Each row comes from the steps of one path. Every step used is in the known rows, and no mark comes twice. Write the path behind each row, first mark first.
Known rows
bago/zutag/kidero/kiped/puza/gogam: [-40.2   6.5   8.3   0.4   9.8  14.5   3.5  49.6 -14.3  31.8   2.1  -7.8
 -15.4  62.0  33.5 -26.0 -25.6  10.4  17.2 -10.6  -6.5   6.7  12.4  24.1
 -13.5  28.1]
kiped/gosa/gogam/ginez: [-16.5 -29.5 -22.7  -0.1 -28.2   9.0  18.8   6.5 -20.1   1.9   4.2  -6.6
  53.3  23.3  50.7 -31.1  11.7  38.9  -0.6  13.1 -24.6   2.4 -15.0  28.7
  18.5  43.0]
gogam/ginez/kiped: [-31.3 -10.6  35.7  -6.0  19.0 -17.2 -11.9  25.4  24.8 -13.9  30.4   4.9
  27.2 -25.1  49.9 -35.8  23.3   9.9  23.6 -43.1 -29.1  -4.8 -19.3   5.4
   2.4   8.2]
puza/gogam: [-12.5  36.9   3.9  -1.7  -8.1  11.3 -29.8   7.3   5.2  11.1 -18.8   7.9
  -8.1  -0.3  23.8  -3.0 -11.0 -15.4  33.6  23.5  20.9  18.9  -2.4   4.4
   5.7 -15.5]
pavev/guna/gogam/ginez/kiped/kidero/zutag/bago: [-32.5   3.6  38.8 -13.7  28.4   2.1  30.6  29.0  10.8  50.3  42.8  -2.6
  76.1 -18.1  25.6 -23.2 -11.5 -10.8   5.7   5.0 -33.1  -5.6 -11.6  -2.2
  17.5  11.5]
kiped/guna: [-17.8 -12.9  19.9  -2.8  12.0  -0.4  31.0   1.8 -14.7   0.9  10.1  35.2
 -24.0 -23.9   8.6  17.8 -10.6   0.2   5.1  11.4   2.6  12.2  24.2   2.8
  39.7  24.9]
pavev/guna/gogam/gosa: [-10.3   8.4  37.8  -4.9  24.6   0.6  16.5  34.6 -15.1  37.5  16.8  -4.7
  70.2 -24.0 -17.8 -21.7 -11.6 -37.9 -10.9  18.7 -30.3   8.2  -7.8   0.0
  -9.9  -1.7]
gosa/gogam/ginez/kiped: [-11.5  14.9  17.1  -7.0 -12.9 -18.1  33.2  15.2  25.0  -4.7  20.8  28.3
  15.6 -16.1  71.7 -57.0  16.9  -7.4   9.7 -18.6 -16.6  -2.5 -21.6   6.0
  -1.6  14.7]
bago/zutag/kidero/kiped: [-34.8  -3.1  11.4  -3.3  15.4   8.8  12.3  50.1  -9.9  20.9  12.1 -11.6
 -10.3  68.6  17.5 -27.1 -18.5  32.0   3.6 -20.8 -14.8   7.8   2.1  18.4
 -19.3  26.3]
gosa/gogam/ginez/kiped/guna: [-17.5  10.6  23.6  -8.1  -9.3 -17.9  43.5  15.1  19.7  -4.5  24.4  40.2
   8.0 -23.5  74.0 -50.2  13.4  -7.5  11.8 -14.2 -15.8   1.3 -13.6   7.1
  11.2  23.3]
pavev/guna/kiped: [ 17.3  24.6  31.5  24.7  31.5  -1.1  48.0  17.4  -3.1  27.9   5.0  -5.4
  47.5   5.0 -11.4  -9.8 -10.1 -22.6 -27.1  11.3 -18.8  -8.7  26.5 -23.1
  19.0  18.0]
kiped/kidero/zutag/guna/gogam: [-30.7 -30.5  -6.6 -14.6  22.4  30.4  22.2  -0.6  13.8  21.2  30.9 -38.8
  31.3  29.1  32.2  23.0 -42.2   8.8   0.7  26.5  13.2  22.7 -14.5  -3.0
  17.9  18.3]
ginez/kiped/guna: [-31.0   8.5  40.8 -15.9  25.9 -32.4  26.8   4.5  47.5  12.6  16.9  33.1
  -9.7 -34.4  -5.4  -0.4  21.6   6.8  17.9 -32.3   3.9  -8.9   8.9  -5.6
  46.0  -5.6]
kidero/zutag/guna/gogam/ginez: [-26.5 -23.7   8.9 -17.4  17.7  29.0  23.5  26.1  16.5  28.0  34.9 -33.1
  21.2  47.9  47.1   5.1 -37.5   6.4   5.4  11.9 -25.1  -0.4 -19.1  10.5
   1.7 -13.4]
puza/gogam/ginez/kiped/guna/pavev: [-47.0  25.4  35.1  -4.9  19.3  -1.3 -17.2  15.1  15.9   6.1   9.9  28.5
   7.1 -24.5  60.6 -12.4  -5.7  -0.1  65.2  -1.5  -1.0  24.6 -13.5   0.0
  16.8   3.9]
guna/kiped/ginez: [ 36.8 -17.1 -16.7  25.5  13.4   5.7  23.8  19.5 -14.8   8.1  -2.3   1.1
   6.8  21.5  18.2   8.0 -27.5 -10.3   5.0  13.9   9.3 -14.1  42.9 -24.6
   0.2  44.6]
gosa/gogam/ginez/kiped/kidero/zutag/guna/pavev: [-29.6   1.4  14.2  -8.2   7.9  -2.8  58.7  -0.9  32.5   4.3  41.1  13.2
  33.8   4.2  79.6 -37.4  -7.0   9.9  18.5 -10.9 -12.3   7.3 -32.1  -1.9
   4.6  26.9]
gosa/gogam/ginez: [ -2.6   6.7   3.5  -0.1 -20.9  -2.6  30.7  13.1  -2.6 -10.8  15.7  24.2
  12.7  -5.9  76.7 -50.2   3.3 -10.9   3.9   1.1 -18.2   6.1 -17.5   9.5
 -11.0  26.7]
bago/zutag/kidero/kiped/puza: [-36.3  -5.6   6.6   0.9  12.2  10.7  13.6  47.9 -15.7  28.1   9.3 -10.6
 -12.2  62.3  24.9 -24.5 -21.9  15.3   6.0 -18.1 -13.5  -0.3  13.2  22.4
 -15.2  33.2]
guna/kiped: [ 20.2  -7.5   9.3  25.5  18.3   6.3  26.0  20.4   1.5  15.0  -5.8  -2.9
 -12.8  15.3  23.2   2.5 -27.1 -17.2 -14.8   3.5 -19.1  -6.4  37.1 -23.2
   1.1  19.4]
zutag/guna/kiped/gosa/gogam/ginez: [-18.8 -47.1  -0.3  25.8  24.0  37.3  49.4  14.3  -7.0  23.7  42.0 -25.9
  17.0  15.2  34.9 -11.6 -49.9   6.0 -13.6 -11.4 -38.8  -9.8  31.4   8.7
  33.4  42.6]
guna/kiped/puza: [ 18.1 -12.3   0.9  33.5  12.0  11.1  28.2  16.6 -11.1  31.1 -13.1  -2.1
 -18.0   2.7  39.8   7.0 -34.5 -50.5 -10.7   8.1 -16.1 -23.0  59.0 -15.1
   9.1  35.7]
guna/gogam/ginez: [-30.7 -17.2  15.1 -16.9   8.1   6.4 -24.6  56.3 -23.0  35.9  26.9   9.8
   6.7 -29.2  63.8 -13.3 -30.3 -30.0  39.9  11.0 -50.3  12.4 -11.2   5.5
 -17.8   8.1]
kidero/zutag/guna/kiped/ginez/gogam/gosa: [  4.3 -18.3   8.0   6.2  24.1  25.7  41.4  18.3  31.0   0.9  10.2 -37.7
  34.4  70.6  28.6   2.8 -29.6  18.0 -22.6  11.0  -4.1  -0.7  -2.4  -8.4
  -2.6   6.0]
kidero/kiped/puza/gogam/gosa: [ 20.2  -6.9  22.5   9.0  -2.5  14.5  12.0  12.2   7.7  21.4 -29.6 -36.7
  25.4   8.8  49.7 -14.8  16.0 -33.0   8.5  13.2  20.7 -30.2  29.2  15.4
   3.4  33.0]
bago/zutag: [-35.4  11.2   6.0  -5.1  -3.3  -4.2  -6.1  57.1 -14.5   3.1  11.8  17.4
 -12.1  50.7   4.8 -18.8  -9.8  24.2  12.9 -13.4   4.3  16.2  10.4  24.5
 -21.2   7.0]
puza/gogam/gosa: [-13.4   6.5  18.9   1.1  -2.7  17.7 -35.5  13.9   0.2 -11.8 -18.5  -5.5
  19.8  -5.3  12.6 -23.0  -7.3 -20.7  12.4  15.6  15.4  29.2 -12.3  15.3
 -22.5 -16.2]

Write each row's path
[-28.0   4.5  20.2 -22.7  24.3 -20.7  15.7  -4.4  68.5   9.9  15.1 -14.2
  31.7   8.5  10.0   0.4  19.5  21.4   8.7 -20.4  22.1  -1.5 -22.9 -12.4
  26.0  -9.7] | ginez/kiped/kidero/zutag
[-41.7   8.5  22.8  -9.5   3.8  13.4 -21.3  11.3  33.3   4.6  14.2   2.1
  23.0  -4.3  70.3 -25.7  -3.6  10.1  40.7  -5.1   8.5  10.8 -17.5  10.9
  14.2   0.3] | puza/gogam/ginez/kiped/kidero/zutag/bago
[-19.1  -5.5  10.4 -10.1 -14.9  -3.8  50.4   1.1  36.3  -0.9  32.5  19.1
  27.2  -1.8  83.3 -54.4   8.0  11.3   1.2 -16.3  -9.2  -7.8 -23.0   9.1
   3.8  24.9] | gosa/gogam/ginez/kiped/kidero/zutag/bago
[-13.2 -18.4  -9.7 -12.0   9.9  16.3  15.4 -11.3  16.4  -4.4   7.8 -31.5
  35.9  38.9  30.0  19.2 -13.2  21.0  -7.3  28.5  28.7  23.8 -20.7  -7.5
   9.9  19.2] | kiped/kidero/zutag
[ 11.1 -20.5   2.4  17.5  25.6  18.1  36.6  12.8  12.3  12.5  -1.5 -25.5
  11.2  42.6  44.2  15.3 -36.8  -3.4 -20.2  23.0   0.9  10.9  21.9 -28.0
   8.3  32.5] | guna/kiped/kidero/zutag
[ -9.8  29.6  27.3  -6.8  21.1  -4.0  20.5  30.9 -11.7  52.8  16.5   4.1
  51.1 -20.1 -11.0  -7.6 -13.5 -34.4   3.5  24.2 -26.4   1.3  -0.6  -7.2
  10.0  -1.0] | pavev/guna/gogam
[-12.8  12.8  12.8  -2.9 -16.3 -15.7  34.7  12.9  19.6   3.2  17.9  29.0
  13.6 -21.6  79.7 -54.5  13.2 -24.0  12.1 -16.2 -15.7 -11.5 -10.9  10.3
   1.9  22.8] | gosa/gogam/ginez/kiped/puza
[-35.9  -3.8  21.1 -20.1  32.1 -10.8  24.0  -5.6  69.8  15.1  29.2 -21.0
  30.9   7.3   5.7   2.0   7.0  21.0   7.5 -26.8  18.6  -4.1 -17.8  -9.4
  33.4  -7.8] | ginez/kiped/kidero/zutag/guna
[  7.7   8.7  21.7  25.3  18.9   3.3  55.4  22.7 -14.2  26.5   9.6  -8.7
  75.7  15.4  19.7 -28.2  -3.8  -3.9 -26.8  16.0 -34.4  -6.5  18.1  -7.2
  26.0  41.9] | pavev/guna/kiped/gosa/gogam/ginez
[-27.1  16.4  27.9  -5.5   9.2 -18.5  -9.1   6.3  45.6  21.9  -6.1   7.1
  11.9 -33.7  12.2 -19.4  17.6 -36.4  23.6 -26.6  12.5 -20.1   8.5   8.3
  14.8 -14.8] | ginez/kiped/puza/gogam/gosa
[ 20.7   7.9  15.7   7.9  -4.8  11.0  15.3   9.1  10.0  32.6 -30.4 -29.8
  11.7  12.2  54.2  -5.7  14.9 -30.4  18.5  16.5  23.2 -35.5  34.6   9.7
  17.3  33.2] | kidero/kiped/puza/gogam
[-38.7 -27.1  23.2  -6.5  13.0 -12.1 -13.0  23.9  16.2  -9.9  26.2  -6.7
  48.9 -10.9  48.5 -34.5  28.1  32.6  22.0 -37.5 -34.5  -6.2 -20.7  16.0
  15.7  19.5] | gogam/ginez/kiped/gosa
[ 26.4  23.4  27.6  27.3  31.4  -4.6  40.3  26.0  -3.0   9.8  -2.9  -2.4
  74.3   7.3 -11.1 -17.9  -3.8 -15.6 -23.8  16.2  -7.6  -0.3  20.9 -26.8
   4.4  36.1] | pavev/guna/kiped/ginez/gogam/gosa
[-23.8   5.2   5.7 -16.3  -4.4 -26.7  23.7   0.4  48.6  21.0   4.7   3.9
  36.1   2.1   4.8 -25.5  35.5  32.7   8.5 -25.4  -4.6 -19.2 -14.2   8.3
  34.6  -0.8] | ginez/kiped/gosa/gogam
[-49.7  -0.7   0.4  -3.0  12.8   7.6  -0.8  44.8 -19.5  15.0  18.7   5.8
 -20.5  55.7   4.4 -23.1 -31.5  26.6   5.4 -21.1 -20.0  22.0  -3.7  18.4
 -22.9  13.8] | bago/zutag/kidero
[-20.6   8.7  -1.2  12.4 -11.1  15.9 -23.6  11.2 -20.4  19.1 -11.1   7.2
  -1.4 -24.1  68.6  -8.0 -16.7 -56.0  36.2  15.7   3.5  -7.2  23.3  20.7
  10.7  23.6] | kiped/puza/gogam/ginez
[-51.7  -6.7   7.1   0.9  13.3  15.3  10.1  53.5 -11.4  13.6  40.8   3.9
 -13.2  46.4  -3.3 -15.3 -35.0  23.4   9.3 -26.4  -3.0  10.8  20.1  31.3
  -4.3  11.2] | bago/zutag/guna
[  9.7 -22.6   3.9   4.8  26.7  15.9  19.0  -1.3   5.9   8.1  -7.5 -37.2
  29.1  27.3  17.4 -20.5  -6.4  18.4  -8.8  -7.0 -16.3  -3.8 -17.1 -13.0
 -11.8  44.5] | zutag/kidero/kiped/ginez/gogam/gosa
[-39.4   7.4  42.8 -26.0  27.4 -30.1  20.2  24.0  41.3  37.5  21.3  37.9
 -14.2 -44.8   6.0   2.1   5.5  -8.6  32.0 -21.6 -10.4  -5.6   7.7  -6.5
  40.8 -10.1] | ginez/kiped/guna/gogam
[ 28.7  18.3  13.3  24.5  28.4  -2.1  46.7  16.7 -13.2  21.9   7.5  -2.1
  62.0   9.3 -15.1  -5.9 -10.0 -17.7 -13.5  19.0   0.7 -14.1  30.5 -23.5
  17.3  35.2] | pavev/guna/kiped/ginez
[-42.4 -15.4   5.6  -2.4   4.6  11.6  19.8  55.5 -18.2  17.6  17.5 -11.1
  11.0  74.0  48.6 -45.7 -14.1  45.0   5.4 -18.1 -28.6  10.6  -5.3  30.4
 -15.2  45.6] | bago/zutag/kidero/kiped/gosa/gogam/ginez
[-35.8   4.5   6.3  14.7  20.1  12.4  18.6  69.0  -5.5  15.8  28.6  10.6
 -11.9  58.0  15.2 -13.8 -44.2  22.7  11.8 -18.0  -3.8  12.5  36.6  11.2
  -3.1  34.5] | bago/zutag/guna/kiped/ginez/gogam
[ 11.7 -27.2 -10.1   2.2  24.0  17.9  24.6 -11.0  -4.8  20.3   3.1 -38.1
  16.6  29.3  14.2  -8.6 -13.3  16.3   2.0  -3.6  -8.2 -17.4  -7.2  -9.1
   1.4  43.2] | zutag/kidero/kiped/ginez
[  7.9 -35.0  -0.9  19.3  20.7  26.4  45.8   2.5  15.5  17.2   8.5 -21.4
   8.9  36.6  42.6  10.8 -41.1   7.1 -25.7  13.8  -1.7  -1.2  30.4 -22.9
  12.0  38.3] | guna/kiped/kidero/zutag/bago
[  9.4 -22.1   2.7  24.8  26.7  14.8  27.2  11.4  -0.1  12.8   2.8 -13.8
   1.5   9.8  31.3  11.5 -37.7 -13.4 -14.2  13.5  -2.3  11.2  33.8 -28.8
  11.9  42.5] | guna/kiped/kidero
[  8.1 -13.0  34.8   1.3  27.8   0.6  63.9  -4.9   6.8  18.8  -0.8  -3.5
  10.5  10.1  31.3  18.8   9.4  23.4  21.1  11.2   8.1 -12.6  22.1 -11.0
  27.0  50.0] | kidero/kiped/guna/pavev
[-15.6   8.6  13.6 -12.6 -10.2 -11.8  41.3  11.3  33.4  -5.8  22.7  15.0
  30.1   4.4  84.2 -49.5  12.9   1.7   6.1  -6.7  -6.3   4.9 -31.0   3.2
   1.1  19.6] | gosa/gogam/ginez/kiped/kidero/zutag
[ 26.7  38.6  20.4  25.2  28.0  -8.1  43.8  23.5  -1.0  21.3  -2.8   4.0
  60.6  10.4  -6.2  -8.7  -5.3 -13.8 -13.2  19.7  -5.0  -6.0  26.1 -32.4
  18.5  36.9] | pavev/guna/kiped/ginez/gogam
[-12.1  19.8  -8.8  10.5 -14.8  13.9 -15.7  -0.1 -13.0  30.0 -22.4   7.3
 -12.3 -18.9  40.8   4.5 -18.0 -58.8  29.4  23.0  18.8 -10.7  30.2  14.8
  15.5  11.9] | kiped/puza/gogam
[-51.3 -31.3  22.9  -9.1  36.0  21.8   8.0  34.4   7.8  44.8  63.3  -9.9
   5.3 -32.0  28.6  -9.2 -47.9 -20.0  27.1 -25.2 -45.2  -4.8   2.9  11.0
  18.2   2.8] | zutag/guna/gogam/ginez/kiped
